Each row comes from the steps of one walk. Every step used is in the known rows, and no mark comes twice. Write the walk behind each row, first mark first.
Known rows:
T-A-R-Y-M: 3.830 0.695 0.586 -1.094 -1.718 -1.885 -0.115 -1.087 -5.762 2.705 3.058 3.314 1.096 -0.877 -0.445 1.496 -0.322 1.999 3.809 -0.404 -0.184
H-R-A-Y-M: 1.380 -1.396 -3.718 1.142 2.745 0.506 -4.245 -1.329 -0.536 -2.595 -0.992 -0.148 0.098 -3.808 0.489 -4.358 4.209 -0.956 -2.905 -0.587 -1.922
R-Y-M: 2.554 -0.309 -3.202 -3.956 0.148 -0.543 0.237 -1.333 -4.241 2.641 -0.594 1.939 0.334 1.015 -1.602 1.257 -0.766 3.879 2.732 0.869 0.073
H-Y-T-A: 0.194 0.628 -0.260 1.029 -1.721 0.592 5.596 -1.533 1.645 -1.848 0.435 -2.839 0.874 0.281 0.796 1.949 1.979 -2.329 0.012 -0.189 -1.270
H-T-A-R-Y: 1.991 2.606 2.640 -2.412 -1.975 -1.541 1.925 2.185 -1.630 1.135 1.370 -1.727 -0.939 0.964 -1.031 2.843 0.151 -0.804 1.393 -0.506 -0.481
A-R: -4.291 -2.205 3.612 0.120 1.796 -1.176 -1.754 3.052 -2.697 -0.415 -0.785 -0.077 0.841 2.988 -0.740 0.656 0.188 1.977 0.824 0.496 2.345
M-Y-T-R: 1.635 -0.587 0.315 4.225 -0.890 -0.677 0.881 -0.527 6.137 -0.072 -0.649 0.355 -0.569 0.616 1.627 1.519 -1.803 -0.383 0.191 -0.109 -1.135
M-Y-T: -1.203 -1.438 -1.298 0.910 -0.246 -0.792 0.700 0.348 3.433 -0.964 0.212 -2.123 -1.785 2.093 1.133 2.681 -3.478 -1.555 -0.200 0.948 -1.126
H-R-Y: 0.561 1.397 -2.215 -3.132 0.375 0.680 -0.616 3.127 0.636 -1.497 -2.394 -1.221 -0.635 3.284 -1.971 -0.560 1.798 0.205 -1.015 -0.441 -2.726
Y-T-M: -5.568 1.044 1.763 -0.318 -1.299 -1.246 -0.521 -0.053 1.405 -2.535 0.805 0.936 0.209 -1.599 0.561 0.584 -0.178 -0.886 1.769 -1.874 4.242
H-Y: -0.992 -2.077 -0.788 -0.816 1.876 1.431 3.180 -0.147 -0.488 -1.242 -4.729 -2.968 0.291 3.685 -0.841 1.302 2.910 2.506 -1.255 1.990 -0.265
T-R-Y-M: 5.408 0.568 -1.517 -0.656 -0.762 -0.484 0.051 -2.615 -1.205 3.892 -1.543 4.449 1.648 -0.223 -1.021 0.631 0.839 4.469 2.989 -0.028 0.128
Y-T-R-A-M: -0.474 1.397 0.004 2.857 0.061 2.899 -1.184 -0.368 3.634 0.955 -0.553 1.179 1.165 -4.969 2.956 -0.615 -2.401 -2.593 -0.427 1.195 1.176
A-Y-M: 0.287 -2.846 -1.338 -0.614 2.155 -1.867 -2.401 -2.168 -4.227 -0.757 0.075 1.463 1.417 -0.349 -1.466 -2.780 2.132 3.469 -0.269 -0.446 0.677
A-R-Y: -1.158 -0.520 1.233 -2.127 1.126 -1.107 -1.979 3.973 -2.633 1.574 -1.080 -0.429 1.269 2.384 -1.369 1.597 -0.927 1.973 2.910 1.567 0.403
A-M: -2.533 -0.544 0.602 -1.742 1.277 2.249 -0.161 0.818 -3.750 0.283 -1.852 1.143 0.486 1.357 -0.709 -1.251 -1.734 2.622 -1.358 1.392 1.448
T-R-A: -1.013 0.109 0.679 1.577 0.985 2.668 -0.378 0.526 4.117 1.208 -2.049 -0.653 -0.269 0.555 0.176 -2.095 2.009 -0.585 -1.527 0.801 1.798
T-A-R: -2.678 -0.332 4.535 0.981 -1.035 -0.640 0.831 2.196 -2.733 -0.157 2.182 0.363 -0.089 2.787 -0.563 -0.281 1.144 0.040 0.191 -0.949 1.576
Y-T-A-M: -1.360 1.886 0.687 0.333 -2.616 1.408 2.022 -0.266 -1.360 -0.302 3.223 1.234 0.559 -2.282 0.790 -0.220 -2.756 -2.603 -0.161 -0.381 0.406
Y-M: -0.703 -1.586 -0.516 -1.388 0.293 -0.629 0.205 -2.022 -3.532 1.046 -0.015 2.145 0.049 1.469 -1.020 0.444 0.314 4.422 0.934 0.096 2.259
M-Y: -1.071 -2.121 -0.295 0.034 1.287 0.749 0.797 0.726 1.050 -0.117 -2.039 -1.524 -2.337 5.309 -0.318 0.583 -1.609 1.496 -2.273 1.056 -0.885

Which walk is each row?
-1.072 -0.336 1.336 0.082 -0.055 0.015 0.189 1.052 -2.109 -1.594 2.209 -1.345 0.453 1.507 -2.039 -4.486 3.046 -1.310 -2.771 -1.840 -0.615
T-A-Y
1.084 -0.228 -1.053 4.498 -0.030 1.649 -0.328 -0.709 8.217 0.705 -0.952 -1.686 -1.412 -1.577 3.496 1.176 -2.006 -3.433 -0.765 1.201 -0.957
M-Y-T-R-A
-1.022 0.644 -1.723 -3.520 -1.094 -0.855 0.194 2.182 1.393 0.682 0.699 -1.707 0.606 1.061 -0.832 2.546 -2.526 -1.361 2.949 0.838 -0.495
R-Y-T
2.955 -1.465 -1.339 3.142 2.227 0.328 -3.270 -3.100 0.662 1.050 -0.887 1.704 1.448 -4.308 0.568 -4.083 3.450 0.917 -0.613 0.013 0.474
T-R-A-Y-M
-2.159 -0.330 0.847 0.201 0.120 0.162 -0.341 -1.065 0.607 -1.586 -1.535 0.854 -2.510 1.685 1.281 -0.365 -0.619 1.283 -1.280 -0.217 1.310
T-M-Y
-3.433 -1.912 -1.115 -0.440 3.113 1.525 -2.661 1.600 0.625 -0.984 -0.867 -3.798 -0.311 -0.114 -0.613 -3.979 1.508 -1.883 -2.819 1.555 -0.208
R-A-Y
0.729 1.230 2.088 -1.438 -1.527 -0.566 0.330 2.338 -2.976 1.270 1.861 0.096 0.793 2.056 -0.970 0.692 0.200 -0.166 2.131 -0.178 -0.450
T-A-R-Y
1.705 3.565 -1.770 -1.006 -3.856 0.216 1.847 2.174 2.751 -2.347 2.090 -1.438 -0.172 -0.328 -0.547 0.733 0.346 -4.468 0.060 -2.649 -3.266
H-R-Y-T-A
-3.457 -1.680 -0.210 0.167 1.188 -1.875 -1.889 1.943 0.925 -2.578 1.035 -2.155 1.643 -0.784 -0.467 -1.762 0.196 -2.101 -0.264 -0.954 -0.149
A-Y-T
-2.393 2.404 -0.471 -3.081 -2.038 -1.042 -0.910 0.603 0.873 -0.708 0.680 0.347 0.679 -2.100 0.342 1.569 -1.632 -1.238 3.621 -0.893 2.061
R-Y-T-M
5.126 2.063 1.185 -1.789 -2.111 -2.692 1.707 -2.178 -4.675 2.237 2.681 1.708 -0.541 -1.924 -0.154 3.763 0.378 1.878 3.003 -1.020 -0.186
H-T-A-R-Y-M
2.057 -1.041 -0.558 0.133 -0.432 -1.102 0.116 -3.315 -4.674 -0.401 2.814 2.050 0.812 -1.177 -0.981 -3.570 2.874 1.142 -0.886 -2.017 -0.463
T-A-Y-M
-0.081 0.965 1.689 -0.864 -0.699 -0.717 2.143 0.263 -0.449 -2.058 1.326 -2.940 -1.319 0.508 -1.864 -2.468 3.690 -1.867 -3.346 -2.349 -0.433
H-T-A-Y
0.095 -0.357 2.226 4.278 -1.720 -2.084 0.959 0.403 1.264 -1.059 3.277 -0.317 -0.755 0.150 2.390 2.709 -3.002 -3.063 1.062 -0.584 -1.412
M-Y-T-A-R
-0.774 -0.632 1.236 2.998 0.451 -1.756 -2.084 0.508 4.004 -1.846 0.127 0.025 2.937 -2.234 -0.232 -2.589 2.046 -1.459 0.101 -1.776 0.077
A-Y-T-R
-2.467 1.249 1.350 -0.063 -3.139 -0.197 3.204 0.387 1.476 -0.820 3.924 -1.175 -0.344 1.036 -0.590 0.650 -0.451 -3.422 -0.092 -1.785 0.887
Y-T-A
-0.186 1.482 1.658 0.843 0.565 1.891 1.594 0.170 5.410 0.865 -2.684 -2.316 -2.046 -0.247 0.405 0.703 2.417 -1.392 -2.570 0.226 1.898
H-T-R-A
-0.278 -0.868 -1.612 1.208 0.665 0.729 -0.602 -0.302 0.747 -0.245 -0.329 0.696 -0.699 -0.933 2.307 2.004 -5.876 -0.344 -0.643 1.790 -1.527
A-M-Y-T
2.289 -1.242 -0.287 -1.838 0.941 -2.605 -2.560 -0.452 -5.859 2.616 -0.196 3.334 1.702 -0.166 -0.527 2.654 -1.211 4.390 4.588 1.340 0.562
A-R-Y-M
-3.100 0.135 -1.104 -0.407 1.363 2.869 -1.155 2.339 2.912 -2.445 -2.360 -3.265 -1.753 1.344 0.113 -1.991 2.500 -2.499 -3.477 0.205 -0.702
H-R-A
6.801 2.103 -1.014 -1.804 -0.913 -1.496 1.521 -3.199 0.381 3.120 -1.595 2.608 0.272 -1.191 -1.046 3.092 1.449 4.494 2.183 -0.435 0.010
H-T-R-Y-M
-3.437 -0.233 -0.977 -1.639 2.326 4.357 -1.184 0.587 -1.364 1.200 -1.557 -0.681 -0.781 -1.241 0.935 -1.695 -2.418 -0.276 -2.128 2.747 1.129
R-A-M
2.879 0.217 -0.278 4.261 -0.208 1.240 -0.195 -1.617 3.686 0.692 -1.755 3.049 0.583 -2.325 2.736 1.157 -3.893 0.303 -0.281 0.611 -1.392
A-M-Y-T-R
-0.486 -1.169 -2.589 0.628 2.485 4.374 -1.248 0.035 0.340 1.379 -2.690 -0.926 -2.708 -0.476 2.627 -1.162 -4.400 -0.561 -3.009 4.050 -1.547
R-A-M-Y
3.477 0.559 -0.075 -0.448 -0.426 -2.130 1.685 -3.381 -3.526 -0.819 2.708 0.172 -0.621 -2.078 -1.419 -1.444 3.459 0.968 -1.432 -2.124 -0.338
H-T-A-Y-M
